Known rows, with every way that one mark hangs from another:
j_493(j_137(j_478(j_339) j_895)): -.36, -.20, -.37, .00, .52, -.30, -.38, .04, -.15, -.07, .08, -.12, -.08, -.08, .62, -.05, -.04, -.20, -.21, .14, .16, -.34, .16
j_478(j_137(j_895(j_339(j_493)))): .22, -.30, .10, -.08, -.25, -.02, .15, .12, .12, .01, .29, .29, .05, -.15, -.16, .25, .03, .10, .08, .09, .04, .18, .04
j_895(j_478(j_339(j_137))): -.09, -.06, .25, .13, -.05, .31, .24, .04, .07, .04, -.04, -.02, .03, .13, -.05, -.11, .04, .30, -.09, -.18, .41, .04, -.28
j_895(j_339 j_823): .31, -.23, .43, .15, -.26, .02, .03, -.19, -.07, .36, .18, .19, -.20, .23, -.36, .59, .03, .03, -.05, -.25, -.06, .50, .10
j_478(j_137): -.11, -.24, .23, -.07, .08, -.12, .21, .03, .19, -.22, .34, .08, -.25, -.03, .13, .04, .06, .08, .13, .14, .19, .14, -.20
j_137(j_895(j_478 j_823(j_339 j_493))): .17, .07, -.10, .30, -.02, .14, -.25, .21, .10, .33, -.13, -.13, -.37, .35, -.66, .46, .10, .20, -.33, -.15, -.11, .37, .10
j_137(j_339(j_493 j_823) j_895(j_478)): .15, .24, -.50, -.20, -.09, .22, .13, .00, -.12, .01, -.20, -.08, .07, -.12, -.41, -.23, .04, .12, -.08, -.09, -.02, -.19, .10
j_478(j_137(j_895)): .02, -.25, .02, -.05, .11, -.06, .10, .16, .21, -.24, .27, .11, -.24, -.08, .01, .11, .16, .09, -.05, .15, .14, .02, .03
j_478(j_339): -.09, -.38, .11, .05, .19, -.04, .07, .21, .02, -.12, .10, -.11, -.02, .09, .31, .01, .08, -.01, -.08, .04, .32, .08, -.13
j_137(j_339 j_895): .19, .01, -.44, -.23, .38, -.08, -.25, .05, -.09, -.19, -.08, -.03, -.24, -.18, -.10, -.05, .15, -.04, -.50, .12, .02, -.27, .21
j_895(j_137 j_339(j_493) j_478 j_823): .53, .35, .62, .21, -.72, .20, .29, -.21, -.06, .67, .05, .26, .07, .17, -.51, .45, -.12, .37, .10, -.52, -.14, .55, .04
j_493(j_137(j_339 j_895)): -.09, .02, -.49, -.09, .57, -.34, -.34, -.12, -.15, -.23, -.09, -.14, -.16, -.04, .20, -.02, -.10, -.10, -.51, .11, -.04, -.37, .22
j_137(j_339(j_493 j_823) j_478 j_895): .06, .22, -.65, -.50, .13, -.05, -.18, -.01, -.23, .00, -.09, -.02, .01, -.43, .08, -.45, .19, -.29, .12, .17, -.06, -.47, .18
j_823(j_339(j_493)): -.09, -.07, -.03, -.11, -.21, -.11, -.20, .37, .21, .20, -.08, -.09, .36, -.02, -.25, .02, -.23, .04, .09, .14, -.17, .18, -.02
j_339(j_493 j_823 j_895(j_137 j_478)): -.22, .27, .08, .15, -.69, .36, .56, -.05, .05, .05, -.11, .20, .58, -.09, -.23, -.34, -.19, .24, .44, -.30, -.37, .08, -.13
j_895(j_137 j_478): -.02, .40, .20, .21, -.15, .12, .17, -.11, -.04, .20, -.05, .09, -.22, .00, -.14, .03, -.07, .45, -.13, -.37, .02, .07, -.08
j_493(j_137(j_339(j_823))): -.30, .07, -.34, -.07, .37, -.29, -.06, -.31, -.21, -.22, -.02, -.18, -.18, .02, .26, -.19, -.18, -.15, -.23, .03, -.10, -.27, .00
j_493(j_137(j_478(j_339) j_895(j_823))): -.21, -.16, -.18, .03, .51, -.28, -.37, .01, -.09, -.01, .12, -.18, -.20, .09, .54, .06, .05, -.25, -.16, .07, .15, -.19, .25
j_493(j_137(j_339(j_823 j_895) j_478)): -.62, -.02, -.43, -.28, .44, -.22, -.19, -.41, -.21, -.18, .03, -.08, -.03, -.26, .55, -.41, -.14, -.24, -.10, .13, -.20, -.36, -.03
j_478(j_339(j_823)): -.18, -.34, .07, .11, -.04, .03, .26, .12, -.03, -.12, .11, -.13, -.02, .11, .24, -.11, .11, -.05, .07, -.07, .14, .09, -.11
j_823(j_137): -.13, -.06, .15, .27, .03, -.16, -.12, -.14, .00, -.16, -.26, -.10, -.18, .01, .13, .18, -.23, .02, -.05, .09, -.01, -.14, .13
j_339(j_137(j_478 j_895)): .08, .22, -.12, -.12, .05, .11, -.18, .02, .00, -.05, -.08, .19, -.01, -.17, .00, -.29, .24, -.10, .03, .06, .09, -.49, .06
j_137(j_339(j_493 j_823)): .07, .17, -.24, -.30, -.06, -.07, .17, -.06, -.10, -.14, -.10, -.11, .12, -.11, -.08, -.34, .00, -.15, .16, .08, -.07, -.16, -.08
j_823(j_493): .02, .12, -.11, .35, .14, -.16, -.06, .07, -.10, .01, -.09, -.04, -.32, .28, -.19, .26, .03, -.08, -.06, .06, -.01, .10, -.30

Rows:
-.17, -.36, .26, .06, .05, -.06, .09, .18, .11, -.16, .13, -.11, .55, .19, .46, -.02, -.13, -.16, .19, .10, .07, .15, -.07 : j_478(j_339(j_493(j_137) j_895(j_823)))
.41, -.10, .55, .24, -.52, -.07, .00, -.18, -.08, .33, -.10, .10, .11, .16, -.26, .58, -.23, -.07, .19, -.09, -.15, .37, .20 : j_895(j_339(j_493) j_823(j_137))
-.59, -.31, .03, -.04, -.03, -.05, -.53, -.05, .18, .09, -.22, -.03, .14, -.36, .26, -.03, -.36, -.01, -.08, .33, -.45, -.01, .16 : j_823(j_137(j_478) j_339(j_895))
.02, -.02, .21, .03, -.06, -.23, -.23, .17, .19, .20, .02, -.21, .11, .29, -.17, .24, -.15, -.09, .10, .03, -.18, .33, .13 : j_895(j_823(j_339(j_493(j_137))))
-.17, .21, -.43, -.30, .33, -.14, -.17, -.30, -.29, .03, -.02, -.09, -.47, -.23, .16, -.34, .22, -.30, .03, .15, -.10, -.24, -.22 : j_137(j_339(j_823(j_493)) j_478)
.14, .01, .00, .21, .05, .18, .00, .10, .06, .14, -.02, -.04, -.32, .27, -.48, .34, .13, .23, -.21, -.28, .16, .18, .21 : j_137(j_895(j_478 j_823))
.16, -.06, -.18, -.33, -.02, -.03, .21, .04, .13, -.27, .19, .03, -.06, -.23, .00, -.22, .17, -.07, .11, .22, -.03, -.10, .02 : j_478(j_137(j_339(j_493 j_823) j_895))
.11, .00, .33, .41, .06, .18, .09, .03, .03, .23, .03, -.22, -.43, .55, -.19, .40, .17, .14, -.07, -.23, .29, .52, -.31 : j_895(j_478(j_339) j_823(j_493))
-.27, -.69, .35, -.08, .08, .09, .31, .16, .32, -.36, .44, .12, .15, -.12, .55, -.09, .11, .07, .08, .22, .20, .27, -.27 : j_478(j_137 j_339(j_895))
-.04, .21, -.31, -.57, .33, -.20, -.22, -.10, -.17, .04, -.02, -.03, .06, -.40, .28, -.39, .07, -.23, .16, .27, .13, -.33, -.13 : j_137(j_339(j_493) j_478)
-.31, .06, .06, -.03, -.01, .04, .00, -.09, .01, -.06, .05, .29, .14, -.30, .30, -.21, -.02, .04, .04, -.03, -.28, -.10, -.04 : j_339(j_895(j_137(j_478)))
.14, -.17, -.14, -.33, .31, -.09, .01, .02, .15, -.31, .25, .06, -.33, -.24, .10, -.08, .21, .04, -.23, .25, .10, -.09, .02 : j_478(j_137(j_339 j_895))
-.13, .04, .03, -.02, -.02, .04, -.08, -.23, .01, -.18, -.35, -.08, .24, -.22, .08, -.09, -.33, .08, -.09, .17, -.10, -.15, -.01 : j_823(j_137(j_339(j_493 j_895(j_478))))
.15, .21, -.57, -.55, .34, -.12, -.38, .05, -.20, -.01, -.07, .01, .03, -.46, .15, -.32, .15, -.24, -.07, .31, .07, -.45, .16 : j_137(j_339(j_493) j_478 j_895)
.10, .23, -.56, .05, .12, .17, .00, -.10, -.20, .00, -.20, -.11, -.45, .01, -.45, -.02, .17, .11, -.37, -.12, -.08, -.11, -.01 : j_137(j_339(j_823(j_493)) j_895(j_478))
-.02, .08, .46, .35, -.07, .11, .03, -.24, .06, .14, -.16, -.22, -.39, .32, -.23, .37, -.11, .25, -.04, -.24, .14, .28, .07 : j_895(j_478 j_823(j_137))
.18, -.18, .12, .05, .03, .17, .03, .27, .10, -.21, .00, .02, .12, .06, .18, -.15, .21, -.05, -.13, .06, .24, -.20, .01 : j_478(j_339(j_137(j_895)))
.10, -.15, .05, .08, -.20, .25, .23, .17, .04, -.19, -.01, -.01, .11, .09, .09, -.27, .25, -.10, .01, -.06, .11, -.19, .05 : j_478(j_339(j_137(j_895) j_823))
.23, -.03, .29, -.04, -.17, .10, .19, .29, .13, -.13, .00, -.01, .51, .08, .25, -.27, .07, -.12, .28, .11, .29, -.13, -.23 : j_478(j_339(j_137 j_493))
.08, .12, -.13, .10, .06, -.26, -.08, .16, -.01, -.04, -.08, -.12, .28, .21, -.01, .12, -.18, -.18, .13, .04, -.01, -.09, .18 : j_339(j_493(j_137(j_895(j_823))))
-.05, .15, -.20, -.03, .15, -.29, -.23, .09, -.08, .04, .00, -.11, .20, .05, .17, .01, -.13, -.26, .25, .10, .05, -.22, .17 : j_339(j_493(j_137(j_478 j_895(j_823))))
.09, .15, .13, .40, .25, -.29, -.13, -.08, -.05, .02, .02, -.20, -.42, .55, -.07, .43, .01, -.22, -.05, -.04, -.07, .23, -.09 : j_895(j_823(j_493(j_137)))
-.28, .04, .06, .17, -.38, .18, .39, -.14, .02, -.15, .01, .21, .16, -.11, .00, -.25, -.04, .08, .14, -.23, -.50, .00, .03 : j_339(j_823 j_895(j_137))
.02, .13, .21, -.04, -.42, .26, .27, .12, .21, -.24, -.13, .28, .85, -.07, -.10, -.39, -.11, -.04, .41, .08, -.14, -.23, -.19 : j_339(j_137 j_493 j_895)
.28, .31, .33, .16, -.67, .20, .29, -.17, -.17, .56, -.02, .36, .25, -.07, -.39, .28, -.26, .47, .01, -.43, -.12, .29, -.09 : j_895(j_137 j_339(j_493) j_478)
.42, .60, .35, -.08, -.13, .10, .14, -.19, .02, .23, -.05, -.06, -.17, .10, -.19, -.02, .05, .22, -.04, -.32, -.02, .20, -.01 : j_895(j_137(j_339(j_493)) j_478 j_823)
.17, -.14, -.04, -.16, .14, -.03, -.23, .27, -.03, .12, .11, -.05, .01, -.02, .28, .00, .30, -.27, .16, .09, .26, -.05, .21 : j_137(j_478(j_339(j_493)) j_895(j_823))
-.19, -.06, .23, .30, .06, -.01, -.16, -.18, .03, -.07, -.10, .03, -.14, .10, .09, .21, -.04, -.17, .08, .13, -.28, .14, -.05 : j_339(j_895(j_823(j_137(j_478) j_493)))
.39, -.05, .09, .17, -.38, .23, .07, .04, -.07, .42, .00, .17, .04, .18, -.69, .51, -.01, .23, -.07, -.33, .06, .36, .22 : j_137(j_895(j_339(j_493) j_478 j_823))
-.28, -.15, .17, -.04, -.30, .26, .41, .07, .25, -.09, .12, .17, .56, -.12, -.13, -.14, -.21, .29, .39, .00, .06, .22, -.33 : j_339(j_493 j_895(j_478(j_137)))
